Each row comes from the steps of one path. Every step used is in the known rows, and no mark comes twice. Write the path behind each row, first mark first.
Known rows:
X -> P -> M -> V -> D -> E: [-14.4  18.6  -4.8 -15.3 -64.5  -5.5   3.7 -23.9  78.2  23.6 -45.2  -9.7
 -62.0   1.1  42.1 -26.8 -19.5   5.7 -20.6  -9.0 -20.8  -5.1 -57.4 -42.0
  10.7]
V -> D -> E: [-14.8   6.6 -25.8 -12.7 -39.5 -27.0  20.3  -0.9  33.7  13.1 -11.2 -13.7
 -19.2  29.3  16.2 -35.3  -7.2   5.6   1.2  18.6  20.9   9.6 -54.6 -13.8
   2.4]
M -> V -> D -> E -> X: [-26.7  13.4   1.7  -8.3 -66.4   8.3  32.3  12.6  32.4 -22.3 -16.2 -42.8
 -27.8  44.3  27.6 -24.5 -30.0   8.7  -8.9  37.7  -8.7  -1.1 -56.9 -20.2
  33.4]
P -> X: [ 12.9 -13.9 -17.9 -10.5 -13.5  10.7  20.8  -7.9   2.7  16.1 -20.9  -3.7
  10.8  24.8  -7.0  15.1   4.8   4.8   2.7 -20.5   8.3  -2.5 -21.3 -13.2
  -5.5]
E -> X -> P -> D: [ -6.3 -12.1  52.7  14.4 -12.2  12.3   1.6   9.4  39.8   6.0 -49.1   5.5
 -24.1 -13.6   0.9 -13.8 -26.4   1.4 -17.4  -6.8  -9.8 -36.1  -8.7  -1.6
   8.3]
X -> E -> D -> V: [ 13.2   9.0  -6.6 -33.5 -12.7   5.4 -12.6  15.5   3.8   9.8  42.8 -11.7
 -68.8  -9.2  28.4 -28.6 -29.4 -15.1  19.3  24.7 -10.6  -0.8 -14.8   9.1
 -10.1]
E -> D -> V: [  0.4  -1.9   2.2  -9.3 -14.3  10.1  -7.5  10.5  10.8  -5.0  39.8 -39.3
 -46.9   1.7  26.0   6.6  -9.2 -24.3   2.6  29.3 -16.0 -10.0 -22.7  15.1
  -6.2]
E -> X -> P -> M: [-19.7  -7.5  32.4  -6.8 -16.3  12.3  13.7  -9.7  10.0  14.7 -23.6  14.8
 -51.3 -11.3   8.5 -22.4 -37.2  -1.4 -24.1 -25.7 -11.5 -31.3  -4.0  -2.4
  -2.4]
M -> E -> X -> P -> D -> V: [  5.5   6.7  64.8  -2.9  -3.0  29.1  14.9  28.5  58.4 -27.4 -10.9 -34.4
 -55.3 -15.3  37.1 -35.4 -30.1  25.4  22.7  12.0   0.5 -31.7 -27.7  13.2
  39.7]
D -> E -> X -> P: [  4.4  -5.6  38.6  -2.1 -20.5  -2.7  15.6  -0.5   0.2   0.4 -28.7 -15.4
 -47.5   1.4  43.9 -39.9 -43.1  22.5   2.3  19.7  13.0 -25.2 -30.6  -6.7
   8.4]
X -> E: [ 14.9  11.4  -7.8 -25.1  -5.6   1.0  -8.6   4.0  -7.9  13.7  -2.6  25.8
 -19.1 -12.0   2.8 -39.1 -17.5   7.7  17.9  -1.8   5.4   9.0   5.6  -5.9
  -3.4]
V -> M: [  6.7   6.4 -27.1  -2.3 -19.1  18.7  -9.7   5.4  13.9   3.0  38.0  -4.7
   5.7   0.7  -3.9   1.4 -19.5 -26.4  -6.5 -13.1  20.9  -9.6  -1.3  -5.7
   7.5]
V -> M -> E: [  7.9  19.6 -26.1  -9.5  -9.2  34.6  13.5  31.3  29.1 -31.1  62.3  -7.7
  16.1  -2.0  17.4  -9.8 -22.4  -6.3  15.2   4.8  24.5  -3.3  -2.4  -5.0
  20.1]
D -> V -> M -> P -> X -> E: [ 18.6  28.4 -29.5 -77.5 -54.0  34.7 -12.2   5.8  29.9  -1.3  35.1 -14.4
 -58.5 -14.2  26.6 -43.0 -53.9 -20.3  22.5 -44.5  26.0  -1.2 -38.4 -30.5
  13.0]
D -> E -> X -> P -> M: [-10.0  -7.1  16.2 -17.6 -39.3  -0.3  22.4 -17.8  13.0  23.0 -30.8 -16.3
 -78.0  -0.9  33.2 -29.1 -50.0   7.8 -24.3 -16.9   7.7 -31.3 -32.7 -14.8
   3.4]
X -> E -> D: [  0.7   1.0 -21.6 -20.8  -9.8   3.1  -1.4  17.5   1.8   4.5  34.4  23.1
 -25.6 -11.4  16.2 -25.5 -25.7 -15.8   3.9  25.7 -18.4   2.6  -1.5  -2.5
 -21.1]
M -> V -> D -> E: [-12.9  21.6 -17.1  -5.2 -61.2  -0.1  12.9  -2.0  50.6  -8.6 -21.9 -35.6
 -21.2  35.2  29.4 -15.3  -5.2   6.1   2.9  25.6 -10.4  14.9 -51.2 -29.7
  19.1]
P -> X -> E -> D: [ 13.8 -12.1 -37.8 -34.4 -28.4  22.0  18.1   9.2   5.0  24.3  19.5  17.8
 -19.2  12.5  12.3 -12.7 -21.9 -11.9   3.3   7.9 -14.3  -4.4 -24.1 -15.2
 -26.1]
E -> D: [-20.1 -10.8 -12.4   5.7  -4.3   8.6   3.2  13.2   3.8  -9.3  35.0  -7.7
  -6.2   4.1  11.6  11.8  -6.6 -20.3 -14.3  33.0 -19.8  -6.8  -4.4   8.3
 -14.7]
D -> E: [  9.7  -3.4 -12.2 -12.3 -23.3  -7.2  10.6  -7.9   6.9   8.9 -11.5 -38.2
 -27.5  15.7  29.3  -8.2 -13.7  15.7   2.4  10.3  19.1   1.6 -32.7 -10.8
   3.9]

Which path is each row?
[ 27.3  -4.4 -22.4 -47.5 -26.4  19.3   5.8  12.7   9.9  24.5  31.3 -14.3
 -61.6   5.3  23.7 -18.4 -28.8  -8.3  24.8   7.5  -4.2  -6.1 -38.9  -7.0
 -14.5] | P -> X -> E -> D -> V
[-21.6   3.5 -14.6 -32.8  -6.3  34.6  21.8  16.5  42.8 -19.2  67.9 -53.3
 -62.3  -0.8  37.4   2.7 -17.5 -10.1  -2.5  16.7 -12.3  -6.1 -23.2   7.5
  -0.1] | P -> M -> E -> D -> V
[-19.6  20.5  -2.6   3.3 -33.7   4.3   6.4   7.5  38.3 -12.6 -14.4   2.9
   2.6  20.9   5.3 -10.5   7.1  -2.6   3.0  19.5 -28.0   7.8 -24.9 -18.2
  18.1] | M -> V -> D
[-28.9   0.5 -11.3 -13.1 -47.3 -14.0  39.8  15.5  16.1  -6.4 -15.7 -21.7
 -23.9  46.1  10.3 -47.3 -32.1   0.1  -5.5  29.9  15.5  -1.1 -55.4  -4.7
  16.3] | V -> D -> E -> X
[-14.4  26.8 -18.2 -58.7 -46.0  31.4 -30.4  23.5  26.7 -27.4  89.4  -7.0
 -67.1 -37.1  45.2 -45.4 -64.1 -50.9  13.2   3.9   4.0  -1.0 -16.6 -14.4
   2.1] | X -> E -> D -> V -> M -> P
[ 25.0  30.5 -17.6 -25.3  -9.6  33.5   7.6  22.5  25.7 -25.9  65.9 -44.4
 -30.2  -1.5  34.0 -16.2 -20.7  -4.5  27.2   6.4  32.3  -4.5 -24.3   8.7
  32.4] | D -> V -> M -> E
[  0.8 -14.6   6.5  -3.6 -36.9  13.7  24.4   9.5  37.8  -2.0 -34.2 -67.5
 -38.6  30.4   5.0  -3.6 -32.4  10.7 -30.5  -2.2  15.5 -22.2 -42.2  -5.2
  14.5] | P -> D -> E -> X
[-22.6  15.1 -14.4 -21.2 -38.7  38.2 -16.5  12.9  74.3 -23.6  24.6 -17.8
 -10.6 -14.8  -2.0   2.5 -34.9 -31.2 -32.7 -41.9   6.9 -13.4  -8.7 -28.1
  16.8] | V -> M -> P -> D
[ 18.6   8.1  37.6  -3.5 -35.6  24.6 -14.1   9.6  55.4  13.6 -11.9 -41.3
 -62.7 -15.3  18.7 -14.1 -50.4 -24.4  -8.9 -24.8  16.7 -48.9 -31.1   3.4
  22.1] | E -> X -> P -> D -> V -> M
[ 28.4  -1.1 -29.9 -35.7 -15.0  15.8  14.8   1.0  -1.4  30.5 -24.0  19.6
 -10.5  14.0  -3.4 -26.0 -16.8  11.0  17.4 -22.0  11.4  10.2 -21.5 -21.8
  -5.2] | P -> X -> E
[ 21.5  -0.2  24.7   6.6 -27.8 -10.0  -3.4 -14.2  64.8  27.7 -50.7 -23.3
 -45.8  -4.7  30.3  -9.3 -12.3  20.0  -7.5 -11.0  12.9 -21.6 -38.1 -20.9
   4.7] | X -> P -> D -> E
[  0.3   7.4  23.0   5.6 -11.8  43.4  17.8  41.4  67.1 -31.6  16.5  -5.4
  -7.7 -14.5  20.4 -23.4 -43.2  -1.0  -1.5  -3.3  15.0 -41.9 -16.6  -4.5
  33.8] | V -> M -> E -> X -> P -> D
[ -2.9 -11.0   6.1 -10.0 -31.3   5.0  31.6   3.6 -13.7 -11.9  -2.6 -44.7
 -33.6  30.6  22.9 -17.2 -37.8  11.4  -6.8  19.3  20.3 -11.3 -31.5   0.3
  10.1] | D -> E -> X
[-33.9  -6.8 -29.5 -18.3  -3.1  31.2  30.6  18.5  39.0 -22.9  62.8 -13.1
 -20.7   6.4  21.6  11.1 -12.0  -7.3 -16.2  14.8 -24.8  -7.4 -13.1  -0.7
  -8.2] | P -> M -> E -> D
[ -8.7   9.0 -14.2 -68.0 -41.8  29.1  -7.3   7.3  21.2 -17.1  38.0 -10.4
 -67.2 -11.0  43.2 -33.7 -39.5 -17.1  15.2   2.2 -10.1   6.2 -43.1 -22.6
  -7.8] | M -> P -> X -> E -> D -> V
[ 15.5  -8.8 -10.5 -10.0 -28.4   2.5   1.3  -6.0  53.5  19.1 -26.6 -62.6
 -31.3  25.0   9.4   9.6 -10.0  12.5 -25.2 -16.8  14.6  -6.0 -33.2 -18.2
  10.0] | P -> D -> E
[-10.1   3.4  52.4   3.4   7.4  22.2  25.8  32.1   6.4 -39.8   0.7  25.0
 -11.5 -17.0  38.9 -45.1 -26.8  29.1  22.2  36.9   1.1 -23.9  -2.4   5.9
  26.4] | M -> E -> X -> P
[ -8.4  13.5  11.1 -13.8   3.5  12.0  16.2   1.9  42.4   1.4   2.4  18.1
 -32.3 -29.6  33.1 -27.3 -11.3  20.3   2.3 -14.4 -10.5 -12.8  -6.1 -11.9
   5.7] | X -> P -> M -> E
[-24.6  22.7 -17.3 -24.0 -28.0  26.0 -17.0   9.4  28.1 -34.2  51.8   2.8
  -3.5 -23.3  11.5 -11.3 -34.2 -30.8  -9.0 -19.8  13.5  -4.9  -3.7 -22.9
  14.9] | V -> M -> P
[ -2.2  -1.3  14.6  -8.8 -12.0  -6.4  -5.3 -23.7  27.6  30.7 -31.4  22.3
 -42.0 -27.8  12.0 -12.2 -11.0  -2.3 -19.5 -33.3 -13.9 -21.2  -2.2 -12.7
 -12.1] | X -> P -> M
[-23.7   1.9  -2.2 -33.5 -29.8  23.2  11.9  -1.9  20.2 -23.8  -1.7  10.0
   5.4   0.4  10.5  -2.5  -9.1   0.2  -2.7 -19.7  -2.4   3.0 -31.7 -28.1
   2.1] | M -> P -> X
[-11.4   6.9  12.8 -25.5  -5.4  21.9   5.7  10.0  50.4  -5.1  51.4 -20.0
 -81.5 -27.2  58.1 -16.7 -22.8  -2.9   5.0  16.2 -17.5 -24.4 -26.1   4.9
  -0.6] | X -> P -> M -> E -> D -> V
[  7.5  19.0   5.3 -29.1 -19.5  46.2  24.5  42.0  13.3 -42.4  66.7 -52.6
 -33.6   9.7  29.3 -28.5 -51.4 -12.4  24.3  16.3  28.1 -17.3 -23.1  16.4
  41.8] | D -> V -> M -> E -> X
[ 17.8   6.7  13.1  -9.0 -10.5   7.2 -20.2   0.0  54.7  15.9 -14.8 -61.5
 -45.1  -2.6  -1.1   7.2  -3.4  -3.2  -5.8 -21.5   5.0 -10.4 -24.3   2.4
   6.1] | P -> D -> V
[ -7.8  -0.9  55.5  11.8  -1.7  32.0  23.1  33.2  54.8 -29.2 -19.1   0.2
 -16.6 -10.2  24.4 -25.9 -27.2  27.8   5.5  11.5  -6.9 -31.6 -11.8   2.8
  28.3] | M -> E -> X -> P -> D
[  9.5  23.7  34.2 -13.7 -13.8  34.7  10.9  35.0  24.6 -32.6  37.7 -19.7
 -49.8 -20.1  49.5 -46.3 -51.7  -3.1  34.5  19.0  27.8 -32.5 -25.0  15.0
  42.2] | D -> V -> M -> E -> X -> P
[-35.9  20.3 -29.0 -14.8 -42.1   5.5  16.3  -8.8  59.8   4.9 -19.1  -4.7
 -21.9  20.3  -5.0  -0.6  -1.0 -14.8 -28.5 -19.9 -33.2   5.2 -18.3 -29.7
   5.8] | P -> M -> V -> D
[ 10.7  -3.1  61.3   2.1 -18.0   8.4  -7.4   6.4  40.0   5.8 -37.8 -27.2
 -68.5 -15.4  16.8 -20.0 -32.9   3.6  -4.8  -8.0  -6.1 -38.7 -30.1  10.6
  19.0] | E -> X -> P -> D -> V
